Each row was made from one small tree. The marks that hang from a mark follow it in brackets, in the order of their numbers. Every link used is in the known rows. Write each row's tree.
Known rows:
j875[j153[j333[j84] j935]]: [-0.15  0.02 -0.03 -0.04  0.00  0.12 -0.03  0.03 -0.24 -0.03  0.00  0.14
 -0.07  0.00 -0.04 -0.05 -0.04 -0.15  0.14  0.04 -0.17  0.11 -0.06  0.50
  0.00]
j875[j153]: [ 0.04 -0.05 -0.02 -0.06 -0.07  0.44  0.08  0.00  0.02 -0.06  0.01 -0.10
  0.04  0.03 -0.03  0.05  0.07  0.06 -0.17  0.06 -0.06 -0.06 -0.04  0.59
 -0.11]
j935[j153[j333[j84 j149[j192]]]]: [-0.05  0.06  0.13 -0.14  0.02 -0.25 -0.12  0.29  0.12  0.00 -0.27 -0.06
 -0.17 -0.04  0.07 -0.32 -0.06 -0.37  0.05 -0.11 -0.09 -0.01  0.10 -0.27
  0.01]
j935[j153[j333]]: [ 0.08 -0.03  0.01 -0.10 -0.04 -0.15 -0.09  0.14  0.21 -0.06 -0.02 -0.10
 -0.09 -0.07  0.07 -0.25 -0.02 -0.09 -0.04  0.15 -0.20  0.00 -0.01  0.13
 -0.16]
j875[j153[j333[j149 j871] j935]]: [ 0.13  0.02 -0.02 -0.04  0.05 -0.02  0.08 -0.18 -0.10  0.02  0.01  0.05
 -0.07 -0.04  0.01 -0.07 -0.05  0.11  0.17  0.08 -0.09  0.08 -0.05  0.75
 -0.22]
j145[j333[j84 j871]]: [-0.08  0.02  0.03  0.01 -0.01 -0.21  0.06 -0.17 -0.01 -0.04  0.04  0.01
 -0.07  0.00 -0.04  0.09  0.03  0.16 -0.15  0.02 -0.14 -0.04 -0.06  0.44
  0.22]
j84[j333[j153[j875 j935] j871]]: [ 0.03 -0.07 -0.13  0.13  0.04  0.19 -0.02 -0.22 -0.22 -0.01 -0.19  0.19
  0.01 -0.02 -0.09  0.03 -0.04  0.46  0.00 -0.02  0.19  0.06 -0.09  0.13
 -0.09]
j935[j153[j875]]: [ 0.04 -0.07 -0.01  0.00 -0.06  0.25 -0.01  0.23  0.15 -0.06  0.11  0.02
 -0.13 -0.05 -0.03 -0.19  0.01  0.00 -0.10  0.16  0.21 -0.09  0.03  0.09
 -0.06]
j871[j333[j84 j149 j153[j875]]]: [-0.15 -0.04  0.03  0.10  0.00 -0.12 -0.08  0.19  0.06  0.11  0.22 -0.05
  0.04  0.02 -0.03  0.07 -0.02 -0.30  0.06 -0.22  0.26 -0.04  0.08 -0.77
  0.09]
j84[j333]: [ 0.14 -0.04 -0.07 -0.03 -0.05  0.18 -0.08 -0.05  0.09 -0.03 -0.37 -0.02
  0.08  0.03  0.02  0.13  0.06  0.15 -0.19  0.01 -0.16 -0.05 -0.09  0.21
 -0.14]
j935[j153]: [ 0.09 -0.06  0.00 -0.12 -0.07  0.18  0.05  0.16  0.07 -0.09  0.05 -0.04
 -0.07 -0.06 -0.01 -0.21  0.03  0.04 -0.17  0.12 -0.14 -0.09 -0.02  0.12
 -0.09]
j436[j153[j333[j871] j875 j935]]: [-0.01 -0.02 -0.08  0.12  0.05 -0.06  0.00 -0.14 -0.06 -0.03  0.07  0.15
 -0.08 -0.04  0.01 -0.09  0.02  0.22  0.15  0.12  0.18  0.11 -0.05  0.73
  0.18]
j935[j153[j333[j84]]]: [-0.13  0.01  0.05 -0.10 -0.03 -0.14 -0.12  0.21  0.08 -0.06  0.01 -0.03
 -0.16 -0.07  0.03 -0.28 -0.02 -0.22  0.02  0.11 -0.19  0.01  0.01 -0.02
  0.06]
j84[j333[j149]]: [ 0.22 -0.01 -0.05 -0.04 -0.04  0.08 -0.09  0.03  0.17  0.06 -0.37 -0.07
  0.06  0.04  0.06  0.11  0.05  0.01 -0.09  0.04 -0.12 -0.06 -0.03 -0.09
 -0.17]
j145[j333[j84 j149]]: [ 0.03  0.03  0.06 -0.03 -0.02 -0.29  0.01  0.09  0.10  0.07  0.00 -0.05
 -0.04  0.03  0.01  0.09  0.04 -0.23 -0.03  0.07 -0.13 -0.05  0.01 -0.21
  0.16]
j537[j333[j149]]: [ 0.20  0.03 -0.02 -0.03 -0.03  0.51  0.03  0.02  0.19  0.06  0.02 -0.01
  0.13  0.04  0.07  0.12  0.05 -0.06 -0.07  0.10 -0.09 -0.02  0.00 -0.09
 -0.15]
j875[j153[j333 j935]]: [ 0.06 -0.02 -0.10 -0.06  0.00  0.09  0.00 -0.04 -0.13 -0.02 -0.05  0.09
  0.00  0.00 -0.01 -0.06 -0.03  0.00  0.08  0.08 -0.16  0.09 -0.08  0.67
 -0.20]
j192[j149]: [ 0.12  0.10 -0.07  0.07 -0.06  0.12  0.04  0.27  0.11 -0.28  0.06 -0.04
  0.08  0.04 -0.01  0.15  0.10  0.06 -0.12  0.11 -0.12 -0.08  0.00  0.15
 -0.13]
j333[j84 j153]: [-0.18 -0.01  0.02 -0.05 -0.06  0.19  0.02  0.04 -0.12 -0.07  0.15 -0.06
  0.09  0.02 -0.05  0.08  0.06 -0.06 -0.11  0.03 -0.11 -0.05 -0.02 -0.43
  0.15]
j871[j333[j84 j149[j192] j153]]: [-0.12 -0.01  0.08 -0.04  0.01 -0.21 -0.03  0.13 -0.05  0.07 -0.14 -0.10
  0.10  0.03  0.02  0.01 -0.04 -0.25 -0.09 -0.51 -0.05 -0.06  0.06 -0.70
  0.05]
j153[j333[j84 j149] j935]: [-0.02  0.07 -0.03 -0.04  0.01 -0.22 -0.03  0.07 -0.12  0.06  0.05  0.17
 -0.05  0.02  0.00  0.03 -0.04 -0.27  0.24  0.11 -0.18  0.09 -0.02 -0.17
  0.00]
j145[j333[j84 j149 j153 j871]]: [-0.04  0.01  0.10 -0.01  0.03 -0.33  0.06 -0.12 -0.01  0.04  0.10 -0.13
 -0.01 -0.01 -0.01  0.02  0.00  0.04 -0.04  0.04 -0.08 -0.03  0.01 -0.34
  0.21]
j935[j153[j333[j84 j871] j875]]: [-0.17  0.02  0.06  0.06  0.01 -0.09 -0.11  0.08  0.11 -0.09  0.13  0.03
 -0.27 -0.08 -0.01 -0.26 -0.05 -0.02  0.07  0.13  0.21  0.02  0.04  0.32
  0.09]
j145[j333[j149 j871]]: [ 0.22  0.02  0.03 -0.02  0.00 -0.31  0.10 -0.17  0.18  0.05  0.00 -0.11
 -0.01  0.00  0.03  0.08  0.02  0.18 -0.10  0.09 -0.10 -0.06 -0.03  0.32
 -0.02]
j333[j84 j149 j153 j871]: [-0.10  0.02  0.08 -0.03 -0.02  0.08  0.08 -0.09 -0.10 -0.04  0.23 -0.09
  0.01  0.00 -0.03  0.06  0.03  0.06 -0.02  0.03 -0.04 -0.06  0.03 -0.37
  0.12]
j333[j149[j192] j871]: [ 0.15  0.05  0.06 -0.06 -0.01  0.08  0.13 -0.14  0.07 -0.04 -0.19 -0.06
  0.02  0.04  0.02  0.10  0.02  0.20 -0.16 -0.16 -0.01 -0.09  0.04  0.33
 -0.12]
j149[j192]: [ 0.07  0.00 -0.01 -0.09 -0.05  0.19  0.07  0.00  0.06 -0.06 -0.26 -0.02
  0.11  0.06 -0.02  0.11  0.05  0.09 -0.25 -0.16 -0.08 -0.09  0.00  0.25
 -0.09]
j153[j333[j84] j935]: [-0.10  0.05 -0.08 -0.02  0.00 -0.13 -0.03  0.01 -0.20 -0.02  0.03  0.21
 -0.03  0.01 -0.03  0.04 -0.02 -0.13  0.14  0.07 -0.23  0.10 -0.07  0.13
  0.03]
j153[j333[j84 j149[j192]] j935]: [-0.03  0.09  0.01 -0.08  0.05 -0.24 -0.03  0.09 -0.16  0.05 -0.25  0.17
 -0.04  0.05  0.01 -0.02 -0.06 -0.27  0.17 -0.15 -0.13  0.08  0.03 -0.12
 -0.02]

Write each row's tree:
[ 0.13 -0.04 -0.06 -0.07 -0.01  0.09  0.13  0.01 -0.23  0.04  0.13  0.08
  0.11  0.00 -0.03  0.03  0.00  0.01  0.06  0.07 -0.13  0.01 -0.03 -0.51
 -0.11] : j333[j149 j153[j935]]
[ 0.06 -0.01 -0.14  0.11  0.01 -0.07 -0.06  0.03  0.04  0.02  0.02  0.19
 -0.01  0.01 -0.03  0.08 -0.04 -0.03  0.16  0.15  0.13  0.08 -0.04  0.28
 -0.13] : j153[j333 j875 j935]
[-0.01 -0.08 -0.11  0.09 -0.01  0.29  0.09  0.10 -0.16 -0.01  0.10  0.19
 -0.01  0.01 -0.04 -0.03  0.07  0.09  0.04  0.11  0.18  0.03 -0.03  0.33
  0.23] : j436[j153[j875 j935]]
[-0.21  0.01  0.02  0.11 -0.01 -0.03 -0.17  0.16  0.15 -0.03  0.03 -0.04
 -0.07  0.02  0.05 -0.04  0.08 -0.24  0.10  0.12  0.21  0.04  0.04  0.13
  0.39] : j436[j153[j333[j84] j875]]
[ 0.00 -0.07 -0.14  0.09 -0.02  0.25  0.06  0.02 -0.19 -0.01  0.16  0.18
  0.09  0.01 -0.10  0.07 -0.01  0.13  0.03  0.08  0.18  0.02 -0.04 -0.25
 -0.04] : j333[j153[j875 j935]]
[-0.08  0.09  0.05  0.12  0.02 -0.17 -0.10 -0.02  0.20  0.03  0.13 -0.02
 -0.14  0.02  0.01  0.11 -0.01 -0.13  0.18  0.13  0.27  0.01  0.07  0.12
  0.06] : j153[j333[j84 j149 j871] j875]
[ 0.10  0.05  0.10 -0.04  0.05 -0.22 -0.01 -0.10  0.18 -0.01 -0.31 -0.19
 -0.01  0.01  0.13 -0.11  0.05  0.06 -0.03 -0.12 -0.04  0.02  0.05  0.45
  0.11] : j436[j153[j333[j149[j192] j871]]]
[ 0.14 -0.03  0.00 -0.02  0.02  0.04 -0.03 -0.19  0.05  0.02 -0.24 -0.14
  0.07 -0.02  0.04  0.05  0.02  0.27 -0.10  0.00 -0.08 -0.05 -0.03 -0.20
 -0.14] : j84[j333[j149 j153 j871]]
[-0.07  0.06  0.03  0.10 -0.01 -0.15 -0.18  0.17  0.25  0.06  0.07 -0.02
 -0.07  0.05  0.03  0.11  0.01 -0.37  0.20  0.16  0.24  0.02  0.09 -0.25
  0.04] : j153[j333[j84 j149] j875]
[ 0.08 -0.04  0.04 -0.05  0.00 -0.21  0.00  0.07  0.09  0.08 -0.19 -0.16
  0.19  0.03  0.05  0.02 -0.03 -0.10 -0.15 -0.48 -0.07 -0.06  0.05 -0.55
 -0.15] : j871[j333[j149[j192] j153]]
[ 0.13  0.04 -0.07  0.10  0.06 -0.19  0.01 -0.12  0.04  0.06  0.09  0.16
 -0.08 -0.01  0.00  0.06 -0.07  0.09  0.24  0.15  0.21  0.09  0.01  0.35
 -0.17] : j153[j333[j149 j871] j875 j935]
[ 0.06 -0.08 -0.01  0.10 -0.01 -0.13 -0.05  0.13  0.19  0.12  0.16 -0.11
  0.12  0.02  0.01  0.08 -0.02 -0.14  0.01 -0.17  0.24 -0.05  0.06 -0.60
 -0.11] : j871[j333[j149 j153[j875]]]
[ 0.13  0.01  0.10 -0.05  0.04 -0.36  0.09 -0.16  0.10  0.02 -0.26 -0.18
  0.07  0.00  0.03  0.01 -0.03  0.20 -0.17 -0.18 -0.04 -0.05  0.02 -0.12
  0.01] : j145[j333[j149[j192] j153 j871]]
[ 0.11 -0.04 -0.01  0.11  0.02  0.11 -0.09 -0.12  0.14  0.04 -0.20 -0.08
  0.01  0.00  0.00  0.08  0.01  0.24 -0.02  0.04  0.28 -0.03  0.02 -0.23
 -0.11] : j84[j333[j149 j153[j875] j871]]
[-0.10  0.07  0.10 -0.04  0.02 -0.01 -0.02 -0.09  0.06 -0.02  0.05 -0.13
 -0.12  0.00  0.03 -0.02  0.00 -0.10  0.10  0.07 -0.03  0.03  0.03  0.51
 -0.01] : j875[j153[j333[j84 j149 j871]]]
[-0.08  0.05  0.08 -0.07  0.01  0.47 -0.02  0.08 -0.05  0.03 -0.19 -0.05
  0.14  0.06  0.04  0.02  0.00 -0.17 -0.08 -0.20 -0.01  0.00  0.07 -0.69
  0.07] : j537[j333[j84 j149[j192] j153]]
[ 0.12  0.04  0.06 -0.04  0.02 -0.01 -0.01 -0.15  0.20  0.01  0.00 -0.19
 -0.03 -0.02  0.06  0.00  0.00  0.04  0.04  0.10 -0.04  0.02  0.01  0.70
 -0.20] : j875[j153[j333[j149 j871]]]
[-0.02 -0.05 -0.09  0.11  0.01  0.22  0.13 -0.17 -0.24 -0.05  0.23  0.17
  0.03 -0.02 -0.11  0.06 -0.03  0.37  0.02  0.07  0.22  0.02 -0.04  0.13
 -0.04] : j333[j153[j875 j935] j871]
[-0.17  0.04 -0.02 -0.02  0.05  0.08  0.04 -0.18 -0.29 -0.07  0.06  0.15
 -0.12 -0.02 -0.07 -0.07 -0.05  0.09  0.12  0.02 -0.12  0.12 -0.07  0.87
  0.01] : j875[j153[j333[j84 j871] j935]]
[-0.04  0.05  0.13 -0.09  0.02 -0.24 -0.04  0.06  0.10 -0.02  0.10 -0.06
 -0.24 -0.09  0.06 -0.30 -0.04 -0.13  0.10  0.12 -0.10  0.00  0.05  0.05
  0.02] : j935[j153[j333[j84 j149 j871]]]
[-0.06  0.04 -0.01 -0.06  0.04  0.01 -0.03  0.09 -0.18  0.05  0.02  0.09
 -0.09  0.01  0.00 -0.07 -0.04 -0.28  0.25  0.07 -0.11  0.11  0.00  0.20
 -0.04] : j875[j153[j333[j84 j149] j935]]
[-0.21  0.01  0.01  0.15  0.02  0.64 -0.03 -0.11 -0.05 -0.05  0.21  0.05
  0.03  0.00 -0.05  0.08 -0.01  0.17 -0.05  0.03  0.28  0.02  0.02 -0.10
  0.16] : j537[j333[j84 j153[j875] j871]]
[-0.02 -0.03 -0.03  0.11 -0.03 -0.03 -0.13  0.09  0.28 -0.01 -0.01 -0.10
  0.01  0.01  0.08 -0.02  0.10 -0.10  0.03  0.15  0.20  0.04  0.03  0.31
  0.18] : j436[j153[j333 j875]]
[ 0.01 -0.05 -0.11  0.10  0.02 -0.05 -0.06  0.07 -0.01  0.01  0.00  0.14
 -0.03 -0.01  0.03 -0.07  0.03 -0.03  0.16  0.13  0.14  0.12 -0.03  0.37
  0.17] : j436[j153[j333 j875 j935]]
[ 0.11 -0.02  0.03  0.11  0.04 -0.27  0.03 -0.11  0.21  0.07  0.09 -0.13
  0.01 -0.01  0.00  0.07  0.00  0.16 -0.02  0.10  0.27 -0.04  0.02 -0.19
  0.05] : j145[j333[j149 j153[j875] j871]]
[ 0.05 -0.01  0.04  0.03  0.00  0.13 -0.02  0.12  0.13  0.02 -0.16 -0.09
  0.09  0.05  0.00  0.08  0.00 -0.08 -0.06 -0.11  0.32 -0.08  0.11 -0.54
 -0.06] : j333[j149[j192] j153[j875]]
[-0.18 -0.06 -0.07 -0.02  0.01 -0.10  0.04  0.03 -0.39  0.02  0.18  0.18
  0.09 -0.01 -0.08  0.00 -0.06 -0.06  0.01 -0.31 -0.21  0.04 -0.07 -0.40
  0.08] : j871[j333[j84 j153[j935]]]
[-0.18  0.00 -0.03 -0.03  0.01  0.16  0.17 -0.18 -0.47 -0.08  0.24  0.19
  0.01 -0.03 -0.12  0.02 -0.02  0.26  0.00 -0.02 -0.14  0.03 -0.08 -0.03
  0.13] : j333[j84 j153[j935] j871]
[ 0.15 -0.03  0.02 -0.08  0.01  0.04 -0.10  0.02  0.09  0.04 -0.62 -0.13
  0.13  0.04  0.05  0.02  0.01  0.05 -0.16 -0.22 -0.07 -0.05  0.03 -0.53
 -0.17] : j84[j333[j149[j192] j153]]
[ 0.14 -0.01  0.00 -0.03 -0.02  0.49  0.01  0.00  0.11  0.06  0.07 -0.10
  0.20  0.02  0.07  0.08  0.03 -0.04 -0.06  0.07 -0.07 -0.01  0.00 -0.57
 -0.13] : j537[j333[j149 j153]]
[-0.17 -0.02 -0.06 -0.04 -0.02  0.18  0.09  0.01 -0.41 -0.04  0.17  0.18
  0.06  0.00 -0.09  0.03  0.00  0.02  0.01  0.01 -0.16  0.03 -0.06 -0.39
  0.13] : j333[j84 j153[j935]]
[ 0.00  0.08  0.11 -0.03  0.04 -0.33  0.07 -0.10  0.03  0.01 -0.25 -0.03
 -0.07  0.03  0.00  0.03 -0.01  0.03 -0.12 -0.20 -0.04 -0.06  0.04  0.19
  0.18] : j145[j333[j84 j149[j192] j871]]
[ 0.02 -0.02  0.03  0.06  0.00 -0.09 -0.10  0.01  0.26 -0.07  0.07 -0.02
 -0.19 -0.10  0.02 -0.25 -0.05  0.12  0.02  0.17  0.20  0.00  0.02  0.48
 -0.10] : j935[j153[j333[j871] j875]]
[ 0.09 -0.03 -0.05  0.08  0.04  0.11  0.14 -0.11 -0.17  0.03  0.24  0.14
  0.01 -0.01 -0.08  0.05 -0.04  0.24  0.12  0.10  0.25  0.01  0.01 -0.16
 -0.07] : j333[j149 j153[j875 j935] j871]
[ 0.07 -0.05 -0.07 -0.01  0.03 -0.25  0.17 -0.28 -0.23 -0.01  0.07  0.09
  0.05 -0.05 -0.06 -0.01 -0.04  0.40 -0.08  0.02 -0.19  0.03 -0.12  0.18
  0.03] : j145[j333[j153[j935] j871]]
[-0.11 -0.02  0.04 -0.04 -0.02 -0.18 -0.03  0.12 -0.03  0.08  0.18 -0.11
  0.10  0.01  0.01  0.05 -0.01 -0.26 -0.01 -0.27 -0.10 -0.05  0.03 -0.76
  0.06] : j871[j333[j84 j149 j153]]
[-0.05  0.00  0.02 -0.03 -0.04 -0.16 -0.01  0.14  0.03  0.09  0.12 -0.02
  0.04  0.03  0.01  0.09  0.00 -0.28 -0.02 -0.24 -0.12 -0.06  0.02 -0.26
  0.02] : j871[j333[j84 j149]]
[-0.19 -0.05  0.00 -0.01 -0.04 -0.09 -0.02  0.05 -0.09  0.00  0.17 -0.06
  0.11  0.01 -0.04  0.06  0.00 -0.13 -0.12 -0.30 -0.15 -0.04 -0.03 -0.46
  0.09] : j871[j333[j84 j153]]
[ 0.09 -0.02  0.03 -0.05 -0.02  0.06  0.11 -0.15  0.03 -0.02  0.17 -0.16
  0.09 -0.01  0.01  0.09  0.04  0.21 -0.08  0.05 -0.05 -0.06  0.00 -0.20
 -0.09] : j333[j149 j153 j871]
